Each row comes from the steps of one walk. Every step used is in the known rows, and no mark comes twice. Write the walk behind each row, first mark first.
In the rows, zero is written as 128.
Known rows
bekug peve lidoku: [144 122 134 120 131 122 117 127 120 145 142 140 144 126 117 147 140 137
 128 148 108 107 114 115  75 152 148 103 133 133 164  97 130 143 124 116
 157 130 122 123 119 127  96 147 141]
fosu bekug peve pesis: [134 115 127 111 147 149 137 117 105 132 127 115 115 126 119 137 118 105
 106 145 140 123 122 141  95 171 135 135 143 150 181  85 111 120 116 160
 141 154  86 133 158 142  88 126 117]
dibak lidoku peve: [139 142 142 135 113 150 102 128  91 136 165 141 135 115 150 146 158 118
 133 125 113  82 123 100 111 171 153 125 118 138 137 101 140 152 160 125
 142 133 166 135 132 108 113 119 158]
bekug peve fali vukos: [145  94 124 149 166 134 165 136 142 133 133 112 120 141 126 164 121 121
 130 121 116 147 130 125 102 122 145  99 149 120 157  91 129 106 162 121
 128 152 133 128 107 146  97 156 113]
mene peve pesis vurib kosub: [153 144 127 155 135 132 122 125 102 142 165  94  85 143 158  90 107 104
  90 138 119 114 154 103 149 171 106 173 128 174 176  85 129 129 142 112
 129 181  85 177 176 134 103 113 121]
fosu bekug: [133 139 138 123 132 130 133 140 126 124 121 109 116 115 141 133 129 126
 128 125 126 124 107 137 116 146 132 134 143 142 146 118 123 116 120 157
 159 131 104 135 124 130 120 117 110]
lidoku dibak: [144 123 137 144 130 139  99 135 117 137 132 131 122 142 142 132 152 119
 150 110 142 129 125 118 145 119 110 139 116 107 128 108 105 119 119 129
 127 124 128 160 122 121 133 132 135]
fosu bekug peve: [148 120 117 121 133 137 137 123 117 128 116 116 119 111 121 141 129 125
 121 132 125 113 125 121  94 160 147 114 139 129 171  98 134 119 102 156
 165 140 110 127 122 132  99 128 102]
dibak lidoku peve dodor: [140 135 151 132 127 142 112 145 111 141 174 151 146 102 138 162 154 111
 118 125 111  74 125 114 113 189 142 118 136 143 117  96 138 174 182 126
 139 140 152 135 146 104 125 129 153]
pesis peve lidoku: [146 145 139  98 124 112 109 128 118 135 160 140 159 132 133 129 122 148
 133 137 113 119  96 126 103 151 128 133 130 155 147 100 147 134 141  95
 158 126 116 130 144 120 123 145 139]
vurib kosub: [130 147 122 137 129 138 126 116 121 149 146 132 114 127 148 105 128 116
 119 127 141 127 136 114 119 135 135 143 123 139 137 121 135 118 126 124
 115 154 124 142 113 119 128 122 122]
vukos fali: [107 125 132 118 127 125  89 130 136 111 119 130 120 122 138 134 108 109
 152 136 131 108 120 128 138 116 145 152 147 118 108 141 125 122 140 122
 125 126 143 127 134 133 131 120 113]
komen fali: [105 114 152 124 122 131 114 124 142 147 116 146 114 142 149 122 134 138
 127 115 129 107 136 116  99 111 146 137 149 128 156 125 131 121 164 147
 132 139 149 114 134 125 139 114 128]
komen fali peve dodor sobo: [140  95 173 139 140 109 130 115 125 105 133 154 138 128 163 169 112 118
 101  95 117 101 170 118  67 164 144  99 174 125 144 112 116 168 176 179
 121 141 158 152 147 130 167 104 124]
fosu bekug peve pesis vurib kosub dibok fulaf: [185 148 130 113 141 141 142  85  78 143 116 135  68 104 145 106 103  92
 136 114 146 168 112  89 112 197 119 138 147 160 202  87  97 103 145 150
 161 183 101 187 168 188  62 132 102]
bekug peve fali dibok fulaf: [182  79 119 137 169 128 149 100 124 123 107 128 117 136 133 139 130 100
 170 112 104 147 126 119  88 139 129  80 153 120 155  73 127 144 151 137
 144 203 139 144 109 179  80 161 118]
kosub dibok fali peve lidoku: [184 128 137  93 133  89 139  97 120  97 125 145 123  92 171 151 110 111
 167 126  79 127  60 108  66 159 101  90 139 129 156  88 102 150 152 116
 190 166 127 178 123 182 121 141 126]
vurib kosub dibok: [143 155 117 115 119 113 138 112 129 150 123 159 103 102 157 110 117 113
 131 124 140 132 118 108 122 138 127 137 119 138 130 129 123 121 120 126
 143 162 121 150 107 158 129 136 118]
vukos fali komen: [109 153 151 126 118 123  95 127 150  92 126 140 129 115 154 151  85 117
 150 126 137 113 102 132 111 105 154 135 160 101 107 149 126 126 148 127
 117 138 145 120 135 152 155 128 114]
kosub dibok fali peve mene: [187 123 123  99 141  91 124  81 119  83 122 152 132  93 175 129 100 124
 138 123 100 163  98  86  93 144  94 102 131 148 142 104  87 141 146 138
 164 199 117 187 133 201 122 123 113]
fali dibok kosub: [136 123 114  98 123 121 164 104 119  96 146 113  99 103 157  86 125 115
 151 112 113 122  99 100 116 141 106 102 143 109 124  95 127 132 119 116
 155 153 123 143 107 167 113 150 127]
fulaf dibok fali: [122 128 124 106 123 132 143  98 144  94  98 125 125  92 141  96 139 108
 185 111 131 130 105 108 130 137 121 147 147 128 140 100 144 135 158 119
 153 175 116 149 111 147 136 144 110]
komen fali peve: [150  99 152 129 149 138 131 109 124 126 118 149 122 147 149 150 123 140
 110 120 110 110 153 105  80 129 140 119 145 123 158 106 127 137 175 144
 132 146 161 136 138 133 128  94 127]
dibok fali vukos: [116 129 123 128 121 114 159 114 136  80 140 104 107 102 157 125 116 119
 158 100 108 146  83 114 114 119 118  98 133  96 146 123 114  94 165 122
 130 147 128 143 109 158 139 137 114]
pesis vurib kosub dibok fali peve: [200 149 109 116 133 104 146  77 108  94 124 128  71  88 185 119  89  96
 146 104 110 145 108  73 102 176  83 118 152 124 159  87 113 120 155 108
 167 185 140 212 136 177 107 132  87]
fulaf dibok: [128 127 129 122 136 148 141 119 135 120  97 134 135 114 119 116 145 121
 153 122 139 130 128 116 150 135 141 159 130 137 132 126 152 145 144 115
 145 150 120 132 113 133 126 129 122]
sobo dodor: [129 148 128 125  95 103 142 133 143 132 128 146 129 108 128 118 118 133
 136 126 115 130 120 154 143 137 138 120 142 107 115 120 147 139 152 147
 122 133 109 112 117 116 142 106 124]
lidoku peve: [142 129 126 132 123 141 115 124  94 131 150 138 149 126 132 140 140 128
 133 130 114  90 131 118 114 151 126 147 127 131 132 111 121 129 133 141
 121 124 148 128 123 123 117 116 137]
mene peve: [145 124 122 143 125 106 130 138 126 126 137 114 128 126 145 119 127 133
 111 134  99  96 148 114 138 136 122 136 103 140 135 117 141 151 112 128
 147 152 105 131 127 130 135 124 125]
pesis vurib: [147 134 129 140 129 127 124 125 127 116 129 108  96 130 130 133 119 131
 128 118 127 138 129 111 146 147 106 141 148 130 144 118 131 122 145 117
 142 113 138 154 151 127 106 133 115]
komen fali peve pesis vurib kosub: [164 121 161 138 162 162 126  95  99 145 144 131  83 161 164 127 105 116
  90 124 133 128 157  95  89 166 125 158 165 154 190  77 112 113 203 134
 111 173 145 180 184 132  95  82 120]
dibak lidoku peve pesis vurib kosub dibok: [163 170 150 121 121 154 112 107  71 154 166 150  84 103 170 122 124  86
 123 127 138 102 109  84 121 205 118 164 133 170 168  80 119 141 184 113
 151 170 147 184 173 152  83 124 150]
vurib pesis peve fali dibok fulaf: [175 141 141  95 166 148 145 120 112 113 142 131 136 150 141 122 127 115
 155 114 112 166 143 107 104 145 104 137 162 138 139  72 154 145 166 115
 133 192 143 162 158 149  92 170 112]
kosub dibok: [143 134 127 103 123 102 143 123 129 132 100 151 116 101 137 133 114 124
 142 126 124 133 108 118 129 130 113 121 121 127 123 140 115 138 119 125
 157 139 127 131 120 168 126 137 128]
dibok fali peve bekug fosu: [188  97 129 115 138 120 163  64 125 125 165  91 135 137 169 146 133 109
 156 126 133 128 100 112  90 179 109  89 184 138 146  61 110 122 165  97
 167 202 121 171 148 149 103 118  99]
dibak lidoku peve bekug: [158 121 164 150 130 156 128 119  98 152 171 120 145 145 143 166 160 107
 146 127 135  99 102 110 104 179 146 142 137 176 138  78 119 150 162 108
 160 145 147 132 147 105 113 120 154]
dibok fulaf: [146 128 137 128 131 135 132 114 111 125 124 132 135 134 130 113 137 131
 150 112 125 162 129 116 138 131 138 116 123 126 131 142 117 124 146 136
 119 132 140 132 135 144 122 131 137]
bekug fosu: [135 134 119 114 110 122 129 113 128 154 155 121 131 127 148 117 152 135
 126 138 139 117 137 117 134 146 133  99 157 118 135 120 146 121 146 114
 143 155 130 128 124 138 106 121 118]

Which walk is each row?
[120  99 144 117 132 125 129 115 138 125 105 139  99 126 156 119 132 126
 140 116 111  93 118 110  78 108 128 116 151 105 155 106 134 141 158 150
 148 174 149 123 104 156 132 112 122]
komen fali dibok
[121 139 124  93 118 148 169  99 129 113 127 123 122  99 134  75 140 122
 165 110 142 135 120  85 154 150 133 150 146 139 124 107 148 131 135 102
 157 143 116 138 123 144 119 153 125]
fulaf dibok kosub
[158 109 172 122 144 130 114 124 125 143 138 154 136 148 158 160 135 147
 119 135  89 104 113 109  57 139 146 111 154 140 176  96 125 146 182 135
 156 145 151 137 131 125 122 103 145]
komen fali peve lidoku
[222 153 141 127 133 105 100  89  97 120 147 133  78 103 202 135 122  98
 180 100 104 139  59  70  89 177  74 121 142 122 175  57  85 126 160 110
 186 178 136 252 131 165 107 147 116]
pesis vurib kosub dibok fali peve lidoku dibak
[150 162 118 118 122 125 152  90  83 104 165 121  65  92 179 114  96  82
 153 105 117 130  76  88 113 178  86 150 151 129 186  82  82  81 191 126
 130 175 131 196 146 199  96 133 114]
lidoku peve pesis vurib kosub dibok fali vukos
[113 108 142  91 116 122 150 102 131 116 133 128  83 112 173  79 131 125
 154 101 115  98 108  85  87 123 118 107 165 109 148  92 129 123 158 135
 155 171 145 132 111 161 124 134 126]
komen fali dibok kosub
[166 101 123 138 158 134 129 122 118 127 140 126 132 139 152 157 134  96
 159 120  92  94 116 131  92 131 104 126 161 137 130  66 121 147 150 148
 141 182 151 142 102 150  98 137 119]
lidoku peve fali dibok
[130 134 121 104 119  89 171 110 143  85 114 129  88  75 163 126 103 112
 172  95 111 150  61 110 116 121 105  93 136  96 142 131 104 105 158 120
 160 152 127 151 100 200 140 148 114]
kosub dibok fali vukos
[176 142 141 110 156 128 112 101  98 105 128 138  76 121 164 139  69  81
 130 140 136 133 122  98 128 170 116 169 160 145 149  99  95 128 173 111
 134 174 137 196 179 173  88 103 105]
vukos fali peve pesis vurib kosub dibok
[194  97 137 133 146 133 168  89 120 151 167  99 145 163 152 168 140 127
 123 143 146 134 129 115 109 167 125 100 169 145 135  83 120 130 157  98
 159 178 128 148 140 133  93 106 117]
fali peve bekug fosu
[167 115 116 116 140 122 143  91 119  80 131 121 124 112 153 135 111 113
 148 116 100 131 117 109  92 151 112  94 138 116 140  93 110 137 151 127
 140 159 136 168 138 149 124 125 112]
dibok fali peve
[160 101 120 120 146 100 160 131 141 117 151  92  93 123 186  87 115  99
 154 109  73 106 123 103 116 145  99 110 148 151 133  51 135 151 126 119
 177 208  98 159 116 168 109 163 104]
mene peve fali dibok kosub
[152 127 150 158 143 106 131 149 167 136 140 115 135 141 174 149  94 122
 126 118  93 116 131 138 107 122 131 127 148 147 131  97 139 147 139 127
 139 190  98 135 137 146 146 143 113]
mene peve fali komen
[209 146 125 122 139 100 114  70 109  99 136 136  90  99 194 113  93 121
 133 117 112 174 108  52 102 167  78 124 146 161 163  93 101 121 160 122
 164 214 120 228 139 191  96 126  89]
pesis vurib kosub dibok fali peve mene
[158 127 140 140 154 134 142 129 160 135 119 127 127 126 146 174  98 111
 135 118 125 132 108 144  62 147 148 109 180 140 160  78 126 120 131 153
 163 176 110 135 134 146 111 150  92]
fosu bekug peve fali komen
[146 109 138 129 124 124 154 105 133 172 164  93 136 155 148 141 149 125
 139 137 165 132 111 129 128 154 126 117 174 149 134 102 120 114 145 101
 158 167 116 131 137 125 104 127 117]
peve bekug fosu
[133 162 131  90 128 144 126 131 108 120 154 137 147 131 123 124 127 143
 108 139 141 131 161 109 122 159 120 164 138 136 133 107 163 126 136 107
 121 123 130 144 175 108 113 144 120]
vurib pesis peve
[151 114 131 124 156 133 105 122 119  87 124 127 134 129 146 160 104 108
 135 141 110 110 132 114 115 135 147 131 144 110 116 124 117 138 145 121
 125 136 160 146 138 139 118 102 115]
vukos fali peve
[113 129 123 123 129 137 182 106 143  71 111 108 108  85 146 113 135 112
 182  96 123 147  85 100 143 122 130 127 139 105 155 118 140 112 184 111
 145 163 119 145  94 164 139 143 110]
fulaf dibok fali vukos
[159 112 139 132 118 137 139  96  99 175 185 104 159 154 144 155 159 125
 144 141 147  93 115 116 117 173 125 134 172 152 138  88 116 116 148 114
 151 162 137 131 135 127  90 116 123]
lidoku peve bekug fosu
[155 147 139  91 124 146 153 108 116 165 189 104 153 157 139 137 150 137
 116 149 171 135 143 108 117 185 116 159 186 157 138  82 159 115 148  76
 152 162 117 144 184 110  88 143 104]
vurib pesis peve bekug fosu
[185 140 105 103 130 104 152  78 112 104 119 152  99  85 184 117 103  96
 156 111 112 134 105  90  81 161 108 107 128 122 144  94 110 127 142 120
 159 197 132 188 111 179 124 127 101]
vurib kosub dibok fali peve
[163 127 150 153 127 108  82 161 109 152 163 114 136 140 166 130 162 132
 139 132  90  91 106 110 128 138 110 139 101 133 154  86 117 152 114 126
 168 146  92 171 122 122 131 136 149]
mene peve lidoku dibak
[138 100 155 119 136 128 132  99 119 120 104 146 103 133 157 110 143 126
 163  98 113 127 114 103  92 106 135  99 142 103 159 118 128 140 177 159
 139 178 161 127 107 170 130 116 132]
komen fali dibok fulaf
[146 110 145 114 165 147 108 116 107  95 136 129 127 145 136 157  94  91
 122 154 123 120 130 132 121 143 138 146 152 130 128 103  98 135 160 130
 106 150 134 153 176 149 108  92 124]
vukos fali peve pesis
[215 144 137 121 161 138 157  75  72 123 131 144  87 130 156 121  96  96
 126 120 134 187 130  90 127 183 101 128 133 152 170  98  91 125 180 127
 132 182 135 209 177 188  80 115 127]
fali peve pesis vurib kosub dibok fulaf
[148 180 139 107 114 106 138  77 125 108 133 143  65  88 184 102  64  89
 150 107 144 150  69 104  96 158  91 139 170 131 166  95  94 106 173 120
 135 200 104 198 172 202 125 151 105]
peve pesis vurib kosub dibok fali komen
[139 174 153  86 126 139 109 145 111 133 172 139 159 138 127 135 142 147
 116 149 117 125 125 111  91 162 124 163 145 150 154 103 162 140 138  96
 141 120 124 146 171 106 108 154 138]
vurib pesis peve lidoku
[152 170 160  99 126 151  84 153  95 144 174 140 153 146 138 138 161 137
 139 135 130 123 112  99 112 154 107 168 132 127 152  78 141 134 131 100
 143 119 127 185 170  97 116 161 147]
vurib pesis peve lidoku dibak
[164 117 129 104 122 119 151  90 119 165 178 102 151 156 142 136 132 139
 135 137 168 129 120 121 128 171 123 125 170 161 137  80 145 106 154  73
 163 169 116 135 163 126 105 136 106]
pesis peve bekug fosu
[169 124 135 109 147 133 146  99 126  85 120 128 145 100 152 135 137 115
 175 129  92 123  77  97  86 163 123 118 149 143 163  76 140 166 174 108
 176 179 120 174 110 149 118 135 123]
fulaf dibok fali peve lidoku
[186  92 144 147 165 142 171 105 113 126 138 107 145 157 131 174 121 117
 126 132 134 147 123 129 107 154 122 130 141 153 136  87  98 139 139 110
 144 145 126 149 146 127 115 113 128]
fali peve bekug
[157 185 128 120 100  91 137  84 144 104 125 138  65  74 193 110  74 105
 164  96 135 150  73  87  95 149  97 124 165 118 150 112 117 105 160 116
 155 187 132 194 131 187 138 160  89]
pesis vurib kosub dibok fali komen
[152 144 170 149 132 149 109 131 130 143 167 149 148 134 179 174 126 111
 144 110 107 102 107 123  81 151 156 116 158 147 125  78 141 148 189 126
 138 172 160 139 143 126 125 142 148]
dibak lidoku peve fali komen
[168 114 116 116 150 143 165  82 128  72 100 121 137 101 144 125 127 105
 164 117 113 131 117  98 114 152 119 127 143 125 142  82 140 152 161 113
 154 185 131 171 119 150 123 128 109]
fulaf dibok fali peve
[133 117 129 128 137 121 124 136 114 131 147 110 124 143 139 112 116 113
  94 152 110 106 144 134 137 144 122 148 114 158 152  97 120 148 127 134
 125 168  81 136 167 148 121 114 136]
mene peve pesis
[161 122 159 139 107 150 128 102 102 178 199 115 143 139 167 155 181 112
 138 136 149  84 103 100 110 196 152 115 165 161 140  72 135 139 180  94
 173 173 143 136 144 112  90 115 140]
dibak lidoku peve bekug fosu
[168  76 173 142 159 141 152 103 131 148 128 122 131 170 146 170 124 128
 125 121 136 124 130 117  76 137 136 140 159 158 156  83  99 131 173 126
 150 158 148 135 148 126 124  96 124]
komen fali peve bekug
[175  96 146 123 145 135 131  93 126 136 158 101 138 151 162 174 122 104
 150 153 147 115 115 119 118 158 147 122 187 135 121  94 117 130 169  90
 154 174 147 152 150 135  96  91  97]
vukos fali peve bekug fosu
[183 114 139 134 164 150 140 105  93 101 142 108 109 152 125 152 100 112
  93 139 123 147 137 117 129 173  98 139 150 145 159  81  98 135 170 123
 122 137 127 184 197 140  84 106 130]
fali peve pesis vurib
[151 121 129 127 143 129 106 120 115 133 134 125 140 116 138 137 133 141
 102 142 126 142 126  99  98 151 139 125 140 162 173 107 120 119 104 164
 163 167  89 140 121 146  94 121 106]
fosu bekug peve mene
[165 138 114 120 135 128 138  93 101 154 124 143  73 112 132 113  98  92
 111 138 153 139 135  95 119 178 111 148 145 148 180  86 110 119 135 118
 138 174 113 176 167 172  67 142 116]
bekug peve pesis vurib kosub dibok
[170  93 124 147 162 102 141 144 146 124 129  98 109 138 170 129 123 104
 137 123  74  96 131 131 109 123 107 118 142 148 140  68 144 168 129 132
 163 212 103 150 105 150 117 144 104]
mene peve fali dibok
[164 162 121 125 120 114 132 107 119 141 122 139  76 101 158 116 104 113
 134 116 140 138 120  93 141 154 101 149 140 146 143 124 127 118 136 111
 160 150 131 170 127 156 110 140 104]
pesis vurib kosub dibok
[149 142 149 102 140 153 147 121 114 141 159 115 151 161 117 148 126 130
 118 139 163 145 137 120 112 167 116 185 157 170 135  87 141 124 132  90
 133 136 115 145 182 102 109 148 116]
vurib pesis peve bekug
